Each row was made from one walk, in order. Every step used is in the known rows, and no mark comes twice. Write each row's walk.
In the rows, zero is written as 128.
Known rows:
befur -> nifi -> tuno: [ 99 153 141 124 144 140 135 126 115 132 147 123 134 127 134  96 129 142
 122 140 155 139 150 155 155 119 140 129 128 104 167 143 174 126 124 119
 131 112 122 130 123 166 145 124 161  79 142 115]
gure -> vesez -> litu -> golet -> befur -> nifi -> tuno -> livo: [ 69 178 137  97 155  74 114 145 202 139 137 123 158  94 168  69 114 128
  98 123 215 141 125 141  90 104 115 165 129  32 144 154 170 120 134  76
  83 132  61 115 112 166 137 153 192  99 113 180]
fute -> tunun -> kadi -> golet -> befur: [113 140 145 161 132 119 128 110  95 140 148 120 131 121  96 175 108 120
 183  86  85  78 131  70  75 122 116  94 129 248 163 141  92 143 162 214
 151 127  71 134 153 117 153 128  92 138 126 133]
sisuz -> dimi -> litu -> golet -> kadi -> tunun -> fute: [110 132 128 199 108 135 138 179 168 154 121 111 129 115 117 159 105  94
 208  65 140  95  99 118  93 110 113  94 146 158 113 138 109 164 172 178
 154 115 127 135 157  99 128 120  77 165  77 169]
seru -> dimi -> sisuz -> livo -> tuno: [193  52  85 121 109 155 121 165  95 148  73 145  95 141 153 170 179 122
 126 138  75 143 106 110 182 150 171 135 111 109  39 123 106 109  81  57
 132 110 141 118  52 101  99  99  95 131 114 133]
laga -> golet -> kadi -> tunun: [110 156 152 138 114 120 131 122 158 146 128 130 133 148 112 129 107 109
 205  94  94 107 117 108 111 146  86 103 190 163 133 136 127 162 162 180
 155 101 110 114 164 130 142 124 123 151 112 151]
fute -> tunun -> kadi: [157 131 133 165 128 149 142 120  96 141 154 125 133 124 104 177 115 105
 167 117 134  97 115  81 114 124 138 107 113 214 160 142 117 152 159 179
 172 126 129 139 118  96 144  99  95 148 119 122]
takotu -> tuno -> livo -> buge: [135 101 132  97 109 142 148 115  78  94 122 130 117 126 188 140 168 126
 165 141 153 169 128 153 180  97 148 173  97 100  37 116 145 137  93  94
 146 163 133 132  94 133 126  99 129  95 142 108]
nifi -> befur: [122 139 125 111 141 147 124 117 114 103 136 128 143 123 103 118 128 133
 101 133 137 135 114 119 143 126 131 133 116 142 158 119 124 141 109 144
 133 124 144 122 129 115 134 129 122 132 139  83]
tunun -> kadi -> golet -> litu -> dimi -> sisuz: [174  88 114 169 110 102  96 139 118 141 117 129  68 106 112 184 121 113
 138 118  99 108 115 122  98 131 105  74 133 187 156 110  61 113 120 148
 158 131 113 147 150  90 100 151  84 157 103 167]
sisuz -> dimi -> litu: [126 100  91 155 132 152 130 154 137 127 124 110  99 108 129 118 138 107
 134 131 148 134  96 155 143 123 138 122 142 129 130 111 115 133 119 138
 127 136 133 172 142  99 102 119 101 121  89 118]
livo -> tuno -> takotu: [132  95 110 100 135 148 141 129 113 119 117 155 119 141 145 122 150 141
 143 155 108 132 133 140 153 118 152 154 136 131  92 135 136 118 107 120
 127 145 156 129  77 124 135  97 133 112 125 111]
kadi -> tunun: [124 125 133 141 130 146 154 116 123 123 140 138 121 125 103 142 117 107
 149 118 130 115 123 117 123 132 113 122 138 171 149 139 144 142 146 166
 148 118 130 133 118 112 135 119 119 136 114 111]
tunun -> kadi -> golet: [142 124 127 140 115 143 128 116 112 125 147 146  95 121  95 164 114 117
 163  95 101  75 111 118 119 129 133 108 137 206 158 141  96 140 144 180
 163 143 113 144 131 115 158 132 108 142 116 143]
sisuz -> livo -> tuno -> takotu: [149  78 118  89 125 170 136 137 107 125 108 153 115 152 163 139 163 137
 136 150 100 148 128 115 159 118 170 159 135 118  50 117 129 113 114  99
 113 154 159 117  57 125 143  86 107 113 130 102]
gure -> vesez -> litu -> dimi: [157 124  96 133 133 107 105 117 199 153 102 140 118  83 130  98 127 101
  83 155 209 123  87 123  92 148  86 124 143 101 178 123 132 138 134 100
 121 121 126 150 128  86  94 142 148 171  62 145]
seru -> dimi -> sisuz -> livo: [180  71  89 130 112 150 116 163 117 137  95 139  90 131 138 182 159 117
 134 134 106 144 111 107 178 141 152 125  96 123  73 116 105 117  83  72
 154 105 143 139  79 104  90 111 100 137 106 129]
vesez -> litu -> golet: [134 136  95 143 115 120 133 129 173 133 123 144 101 101 109 108 105  94
  82 120 172 122 114 140 121 129 103 160 141 103 157 142 109 139 130 123
 131 139 109 151 106 107 120 140 148 166  75 119]
tuno -> nifi: [142 118 122 115 145 138 135 115 117 115 142 144 123 138 122 130 127 140
 125 164 116 128 137 138 147 124 139 146 123 129 128 146 130 121 122 128
 129 139 154 148 112 117 123 125 146 124 128 120]
golet -> kadi -> tunun: [123 145 152 149 124 130 138 120 131 133 125 137 142 141 105 146 123 113
 191 105 117 122 130  97 107 127  91 106 149 167 132 133 140 159 161 166
 157 104 143 122 151 121 120 119 110 147 112 121]
vesez -> litu -> golet -> befur -> fovir: [ 85 151 113 144 117  97 135 114 193 142 132 127 123 104 112 101  95 109
  35  93 169 136 138 147  82 143  99 159 126 100 171 127 127 132 143 118
 112 115  94 135 126 145 127 167 159 164 101 103]
fute -> tunun -> kadi -> golet -> litu: [142 136 139 186 121 121 122 125 106 147 155 120 111 118  91 181 105  91
 177  86  95  84 128  60  85 121 127  76 145 252 160 131  88 136 169 210
 160 152  97 131 135 105 147 121  99 135 127 145]
fute -> tunun -> kadi -> golet: [153 127 137 163 117 142 133 113 100 144 154 125 116 120  94 185 109 113
 186  99 103  70 117  82 111 127 132  99 135 234 161 145  99 148 164 210
 169 133 101 133 129 106 170 115  95 150 114 146]
takotu -> tuno: [128 119 120 123 119 152 140 107  99  91 139 111 126 130 138 128 141 114
 127 137 154 128 130 152 162 128 126 150 107 139 128 120 119 142 114 122
 149 147 124 152 115 128 133 114 136 114 118  85]
buge -> livo: [156 117 114 125 115 174 146 125 109 105 133 129  99 126 139 148 135 105
 131 126 129 136 121 133 171 125 143 149 112 155 101 113 118 136 121 116
 152 141 147 143 100 111 119 112 118 132 123  97]
nifi -> tuno -> livo -> buge: [128 128 146  99 127 138 143 130  89 111 127 139 122 122 175 127 159 128
 168 143 143 174 129 136 170  80 150 148 115  92  54 135 174 132  92 105
 137 148 136 123  98 133 125 105 127  80 144 131]
sisuz -> dimi -> litu -> golet -> kadi: [120 133  93 168 110 131 125 171 169 138 104 114 120 117 125 118 123 105
 153 103 154 130 105 159 124 111 111 124 144  99  99 123 100 155 128 135
 139 128 140 163 164 107 101 131  99 158  63 139]
takotu -> tuno -> nifi -> befur -> golet -> litu -> dimi -> sisuz -> livo: [176  95 145 113 118 109  97 140 108 123 112  78 152 140 174 144 151 158
  72 177 134 181 146 141 156 140 149 120  90  33  91  76  96  86 107  56
  87 132 145 102 134 125 114 131 107 115 167 136]
livo -> tuno: [146 109 106 118 126 158 142 118  99 127 116 149 114 135 123 110 148 116
 118 137 101 123 123 137 145 135 142 144 141 144 114 135 123 130 116 123
 127 134 131 130  94 113 128 112 123 123 121 104]
gure -> vesez: [136 135 104 117 145 140 131 120 164 114 136 147 116 114 116 111 122 106
 129 126 167 101  95 135 121 143 117 133 123 139 152 131 129 142 127 121
 139 134 132 143 102 108 117 135 145 142  92 128]
fovir -> befur -> golet: [115 167 113 128 119 133 137 122 157 110 148 136 126 127 108  83 118 119
 102 123 157 127 135 177 125 162 115 146 132 126 159 123 148 131 125 144
 138 111 122 127 161 146 143 138 148 135 132 120]
takotu -> tuno -> nifi: [132 112 130 109 138 137 138 105  96  91 144 116 141 142 148 134 144 140
 125 167 133 133 139 154 171 123 144 164 101 115 108 135 126 123 120 112
 131 159 144 150 109 131 134 113 154 106 131 115]
fute -> tunun: [146 132 120 155 131 147 142 115 109 137 141 123 129 123 108 147 120 107
 148 138 136 120 129 103 131 128 122 125 124 182 147 133 125 150 142 165
 157 121 125 142 117 112 131 109 117 141 114  96]
golet -> litu -> vesez: [127 136 108 141 144 132 130 136 162 114 123 137 112 116 106 120 113  86
 103 113 154 126  90 120 101 139  99 114 137 150 143 122 107 124 131 130
 126 172 144 153 124 108  96 143 143 139 116 121]
sisuz -> dimi -> seru: [127 101  93 139 125 145 137 135 113 119 131 106  71 121 132 145 144 115
 140 135 135 122 112 147 144 125 120 100 137 124 120 110 141 124 117 113
 142 136 145 166 147 101  73 143 108 116 100 101]
sisuz -> dimi: [122 122 107 138 130 152 136 129 121 128 122 123 106 116 115 136 139 110
 132 132 141 146 122 138 139 133 139 123 128 145 114 119 123 141 122 140
 137 131 155 156 134 100 122 128 118 122 102  85]
litu -> dimi -> sisuz: [178  83  96 138 116 127 119 128 121 134 109 133  86 111 129 149 135 128
 108 169 136 146 118 164 147 135 105 124 114 115 143 113  99 123  88 103
 156 100 146 158 131  92  79 136 103 157  86 124]
buge -> livo -> tuno: [166  95 110 112 115 179 148 127  86 118 111 137 105 136 154 134 157 110
 127 126  98 137 118 133 171 131 163 160 126 143  68 120 119 127 119 100
 131 145 141 123  76 107 126 100 113 121 131  98]
gure -> vesez -> litu -> golet -> laga: [126 145 116 139 111 105 113 134 210 130 101 149 119  97 114  83  91  90
  95 135 191  94 110 136  92 144  77 144 127 104 167 135 115 145 140 105
 104 145 111 143 120 127  96 147 168 184  70 163]

Which walk is each row?
[116 129 145  99 149 134 130 103 134 124 154 124 164 139 113 129 118 167
  51 147 135 147 131 136 145 138 160 147 103 102 149 121 157 122 131 122
 113 117 179 105 124 150 158 139 150 138 166  99] => tuno -> nifi -> befur -> fovir
[ 69 157 148 102 132 103 143 142 113 123 123 133 142 120 179  92 136 147
 136 114 156 175 167 164 129  79 141 165 104  52  70 156 174 118  94  91
 112 131  95 117 114 177 134 138 161  74 151 139] => litu -> golet -> befur -> nifi -> tuno -> livo -> buge
[ 83 136 145 105 151 128 134 136 130 121 150 130 139 134 154 108 130 166
 143 154 159 148 161 157 164 102 150 140 126  92 142 145 188 117 118 118
 132 121 144 127 106 182 152 108 172  71 147 125] => befur -> nifi -> tuno -> takotu
[160  95  90 138 110 135 129 120 121 125 118 118  78 113 132 136 138 123
 117 159 144 116 118 151 131 122  87  95 134 114 157 123 140 122 108  95
 158 121 149 168 161  98  64 146 112 151  88 120] => litu -> dimi -> seru
[209  39 107 111 123 126 102 137 118 176  73 139 101 129 177 137 171 146
  69 209 103 166 107 127 148 140 140 160 139  46  73 114  98  86 112  47
  80 120 137 121  84  77  84 114  97 148  98 154] => vesez -> litu -> dimi -> sisuz -> livo -> tuno -> nifi
[156  97 136  81 146 164 133 125  76 109 118 129 155 151 157 133 161 156
  96 162  84 148 114 112 180 123 184 166 107 102  59 123 127 110 113  94
  97 151 171  93  87 113 140 102 121 117 170 114] => buge -> livo -> tuno -> nifi -> befur
[133 160 116 141 106 130 132 135 151 122 114 145 128 132 109 125 111 106
 146 105 138 123 134 137 122 117  98 134 129 120 119 141 105 158 129 135
 160 123 143 144 140 126 121 135 131 168  87 121] => litu -> golet -> kadi
[168 120 124 131 138  82 100 141 136 137 119 109 138 127 129 124 122 159
  75 179 121 162 146 152 127 144 128 103 112  67 148 103 109  92 102  92
  99 106 158 113 158 114  93 154 125 135 159 151] => tuno -> nifi -> befur -> golet -> litu -> dimi -> sisuz
[183  54 111  89 140 139 104 163  84 138  78 135 146 156 156 166 181 168
  98 172  59 154 103  90 187 142 193 144  95  72  29 125 114  91  75  51
  97 118 168  89  56 106 113 101 104 126 154 145] => seru -> dimi -> sisuz -> livo -> tuno -> nifi -> befur
[143 178 134 138 107 124 134 122 152 138 128 134 137 145 110 109 118 122
 170 116 121 128 155 144 126 143 108 108 140 118 146 123 136 153 144 132
 143  95 137 128 169 146 127 135 133 135 133 120] => befur -> golet -> kadi
[132 160 117 152 110 107 120 133 180 144 106 146 124 118 115 109 112  99
 119 110 159 131 123 121 106 123  80 144 148  98 141 135 108 156 145 123
 138 122 119 140 141 115 109 141 138 172  73 128] => vesez -> litu -> golet -> kadi
[128 108 139  88 147 141 135 107 111 136 134 132 170 152 126 112 139 171
  45 150 102 144 125 138 148 143 181 156 112  89 115 127 155 114 128 106
  92 121 174  84  99 144 163 125 144 132 172 104] => livo -> tuno -> nifi -> befur -> fovir
[ 58 150 145 102 158 128 120 142 147 103 153 130 152 130 155  83 135 168
 116 153 187 155 152 169 145 112 135 162 130  97 146 137 200 111 112 133
 132 124 138 117 136 193 155 113 175  82 148 135] => fovir -> befur -> nifi -> tuno -> takotu
[122 155 138 163 111 101 132 131 183 153 111 140 136 119 105 129 102  96
 142  94 158 117 118 102  88 127  69 132 162 116 145 146 127 160 171 153
 138 113 112 122 137 111 121 135 125 184  75 143] => vesez -> litu -> golet -> kadi -> tunun
[180  91 122 198 111 100 101 138 106 165 123 110  89 105 111 204 115 108
 160 121 105 104 123  88  88 129 107  67 133 215 157 114  63 122 141 178
 164 122 107 137 152  80 108 133  71 166 103 170] => fute -> tunun -> kadi -> golet -> litu -> dimi -> sisuz
[133 179 160 107 140 108 117 121 138 127 132 124 188 159 115 108 120 169
 140 147 109 140 152 125 133 136 130 121 122  78 133 126 143 135 139 127
 109  99 161 100 176 150 141 138 142 128 171 132] => tuno -> nifi -> befur -> golet -> kadi
[119 152 145 108 151 103 125 124 152  95 140  91 186 139 135 103 117 142
  82 139 164 135 110 137 129 151 135 130 106  60 126 115 123 106 138 101
  83 178 146 111 140 150 140 137 170 108 180 143] => takotu -> tuno -> nifi -> befur -> golet -> litu -> vesez
[ 93 140 146 138 118 119 131 102 130 130 156 127 115 124  93 155 104 132
 121  68  97  91 137 123  79 141 129 108 124 203 174 125 116 134 158 174
 139 119  95 128 152 154 165 158 119 140 140 128] => tunun -> kadi -> golet -> befur -> fovir
[165 123 139  85 128 149 141 124  98 127 124 122 163 156 153 113 150 163
 100 152  85 141 134 139 178 145 193 157 108  74  70 121 141 107 126  88
  87 135 159  82  95 131 157 110 135 110 190 127] => buge -> livo -> tuno -> nifi -> befur -> golet
[126 162 135 113 159 105 121 134 175 118 139 120 168 135 106 101 104 138
  76 137 144 132 109 123 106 150 128 116 124  82 145 125 126 105 138 114
  84 161 159 113 144 131 127 151 163 126 174 152] => tuno -> nifi -> befur -> golet -> litu -> vesez
[103 140 155 164 120 117 135 101 116 159 161 112 138 124  94 178  96 126
 141  71 100  85 142  87  72 140 127  98 120 233 171 130 115 143 180 204
 147 108  88 119 154 148 174 141 103 149 141 127] => fute -> tunun -> kadi -> golet -> befur -> fovir
[152  80 113  94 122 170 146 136 100 111 115 144 111 145 173 147 158 135
 150 145 105 146 128 133 184 116 173 168 123 127  44 121 131 116 110  98
 132 158 169 121  63 124 131  84 121 111 137 111] => buge -> livo -> tuno -> takotu
[161  96  91 147 113 112 117 121 151 144 111 117  76  97 138 123 138 114
  90 165 166 123 108 136 116 127  69 106 155  93 183 117 144 118 121  88
 136 119 124 166 158  91  51 149 118 159  77 131] => vesez -> litu -> dimi -> seru
[123 151 164 166 118 141 140 128 127 139 141 144 140 140 107 167 111 107
 223  86 105  98 129  78  96 123 102  92 138 208 144 141 135 164 174 181
 171  98 129 111 146 117 131 114  98 147 128 136] => golet -> kadi -> tunun -> fute
[ 48 161 138 110 149 101 133 147 148 113 140 127 152 129 150  97 110 161
 122 127 157 144 180 160 122  94 129 151 114  76 135 159 164 115 109 117
 118 128 110 129 120 193 150 133 180  84 134 127] => litu -> golet -> befur -> nifi -> tuno -> takotu
[ 81 146 152  97 140 129 130 139 109 114 136 138 141 122 183  83 162 154
 129 143 181 188 139 169 150  97 147 171 122  73  75 136 212 116 100 105
 127 128 123 102 130 178 139 118 158  70 166 145] => fovir -> befur -> nifi -> tuno -> livo -> buge
[134 136 128 160 121 123 118 127 121 116 146 139  88 120  91 161 112  96
 151  83  99  88 126  96  91 124 126  85 146 227 166 128  86 128 149 180
 148 160 106 141 137 109 140 140 110 130 128 141] => tunun -> kadi -> golet -> litu
[ 76 149 128 122 148 121 130 118 119 123 140 132 129 132 121  94 123 144
 113 123 125 137 165 143 105 131 118 136 123 143 172 133 140 123 127 126
 119 100 100 140 144 156 123 148 155  98 146  93] => golet -> befur -> nifi
[155  93 141  74 147 168 123 125  80 126 111 136 162 158 144 123 163 159
  81 164  79 147 115  96 155 127 183 156 120  92  64 122 121 106 116  94
  79 146 164  92  81 112 150 103 106 115 161 107] => sisuz -> livo -> tuno -> nifi -> befur
[ 55 159 159  88 139  99 126 134 115 135 135 123 136 132 191  76 141 153
 169 122 118 169 158 156 137 103 143 145 154  77  79 140 177 119 102 106
 106 117  69 104 139 185 146 134 167  52 179 157] => laga -> golet -> befur -> nifi -> tuno -> livo -> buge
[ 83 136 131 126 119 114 130  98 138 129 145 128 114 123 100 126 109 134
  97  89 102 113 148 142 101 145 115 126 133 174 160 121 124 128 138 164
 125 111  94 130 153 171 152 168 135 132 136 103] => kadi -> golet -> befur -> fovir
[140 110 130  87 155 141 126 117  87 116 120 140 164 149 126 106 151 164
  87 168  85 134 120 120 150 127 167 154 122 107 106 140 131 112 110 114
  93 139 162 102 103 113 143 113 133 118 156 114] => livo -> tuno -> nifi -> befur
[138 104  91 135 137 152 135 147 173 118 127 130 113 107 119 109 116 107
 109 125 171 103  55 155 131 133 106 139 142 119 159 130 106 131 120 127
 127 160 127 172 126 105  93 127 119 149  89 154] => dimi -> litu -> vesez
[135 153 141 135  92 133 136 119 138 123 126 132 122 136 107  95 105 120
 146 145 121 117 171 162 128 146 110 110 122 135 168 123 137 139 134 128
 117 111 135 139 169 163 117 135 143 134 150 119] => befur -> golet -> laga
[152  97 121 120 111 170 140 127  97 125 102 159  94 134 152 135 157 116
 132 118 123 155 124 113 150 124 146 149 120 128  55 112 125 131 110 105
 130 143 141 129  77 110 112 108  99 123 123  90] => sisuz -> livo -> buge
[119 172 127 130 143 115 123 133 176 119 132 119 151 119  94  93 101 112
  81 106 161 130 100 122  99 157 114 102 129 102 165 108 122 120 135 126
 101 151 136 114 147 130 127 152 146 134 160 123] => nifi -> befur -> golet -> litu -> vesez
[121 175 130 136 132 114 123 129 142 115 143 115 145 130  97  95 113 120
  94 113 136 140 146 124 114 144 131 100 127 126 175 106 128 123 128 135
 111 126 127 108 150 134 134 145 137 111 170  98] => nifi -> befur -> golet -> litu
[121 163 129 125 112 128 116 125 155 134 126 135 122 146 119 108 117 112
 178 112 100 118 124 129 132 144  97 114 178 147 133 129 108 157 135 152
 154 108 118 133 167 134 129 132 135 142 111 138] => laga -> golet -> kadi
[154 135 121 131 132  86 111 133 141 126 132  93 133 132 131 109 126 152
  81 169 129 133 147 141 110 129 109  74 129  63 167 110 148  89 118  83
 100 128 160 127 189 121  77 163 136 125 163 150] => tuno -> nifi -> befur -> golet -> litu -> dimi -> seru
[133 128 100 180 107 104 134 179 187 146  91 125 146 122 109 147 117  97
 185  78 134  99 105 113 119 118  98 101 141 127 110 158 132 157 133 136
 165 108 136 143 138 117 106 118 114 183  70 187] => seru -> dimi -> litu -> golet -> kadi -> tunun
[ 64 150 181 138 158  98 120 128 105 146 162 109 164 132 141 160 113 170
 201 111 114  99 173  87  96  94 144  99 127 183 157 154 156 120 158 194
 130 121  78 110 143 184 184 113 133  78 163 163] => fute -> tunun -> kadi -> golet -> befur -> nifi -> tuno -> takotu
[177  88 163  83 113 139 109 143  89 137  96 128 148 171 154 117 144 180
 103 190  54 147 153 141 164 151 168 141 106  55  76 101 108  91 111  65
  54 110 148  75 112 148 117 116 105 118 195 152] => dimi -> sisuz -> livo -> tuno -> nifi -> befur -> golet -> laga
[ 79 144 178 107 137 102 124 128  80 131 139 137 133 126 169 135 144 164
 195  95 104 137 154 124 111  82 155 124 125 134  92 146 165 115 123 138
 120 134  73 106 140 175 162 132 129  57 179 172] => tunun -> kadi -> golet -> befur -> nifi -> tuno -> livo -> buge
[108 139 135 138 127 122 120 112 106 113 142 140 109 123  95 153 115 124
 162  84  83  80 130 105  83 126 116 105 133 221 163 136  91 133 139 185
 142 138  82 146 159 122 143 146 106 128 128 134] => tunun -> kadi -> golet -> befur
[123 119 147  92 150 137 125 104  89  84 145 102 174 141 142 128 142 162
  97 166 137 142 125 129 172 121 150 160  91 100 120 124 127 125 109 118
 117 153 151 123 120 136 146 113 143 107 157 100] => takotu -> tuno -> nifi -> befur
[ 93 144 156 157 137 107 124 114  99 159 156 120 139 127 103 155 107 141
 173  90  96  82 153  91  74 128 126 101 132 224 181 148 118 132 171 198
 141 105  64 125 158 151 165 138 117 120 147 140] => fute -> tunun -> kadi -> golet -> befur -> nifi
[141 123 108 153 112 111 106 120 136 133 110 128  93 102 104 128 123 102
 119 126 114 127 143 117 101 126  94  83 157 173 153 119  97 120 124 157
 135 139 126 154 168 112 117 154 122 148 100 125] => kadi -> golet -> litu -> dimi
[ 73 154 126 117 120 116 134 106 166 136 152 117 122 133 118  99 101 118
  93  93 108 123 138 155 104 164 116 131 150 150 162 119 126 135 132 141
 126 103  94 128 154 160 147 158 155 131 140 113] => laga -> golet -> befur -> fovir
[ 60 175 135 138 143  88 123 134 163 139 131 117 145 106 137  68 109 131
  76 115 178 143 155 144  99 115 102 151 136  66 182 153 153 120 133 107
  94 115  62 131 133 166 131 152 179 103 114 124] => vesez -> litu -> golet -> befur -> nifi -> tuno
[116 163 193 114 129 103 135 109 117 118 139  92 217 164 135 131 126 166
 167 129 125 130 151 120 134 139 122 122 116  80 118 127 156 142 165 137
 111 113 146  79 167 159 166 116 137 119 178 142] => takotu -> tuno -> nifi -> befur -> golet -> kadi -> tunun
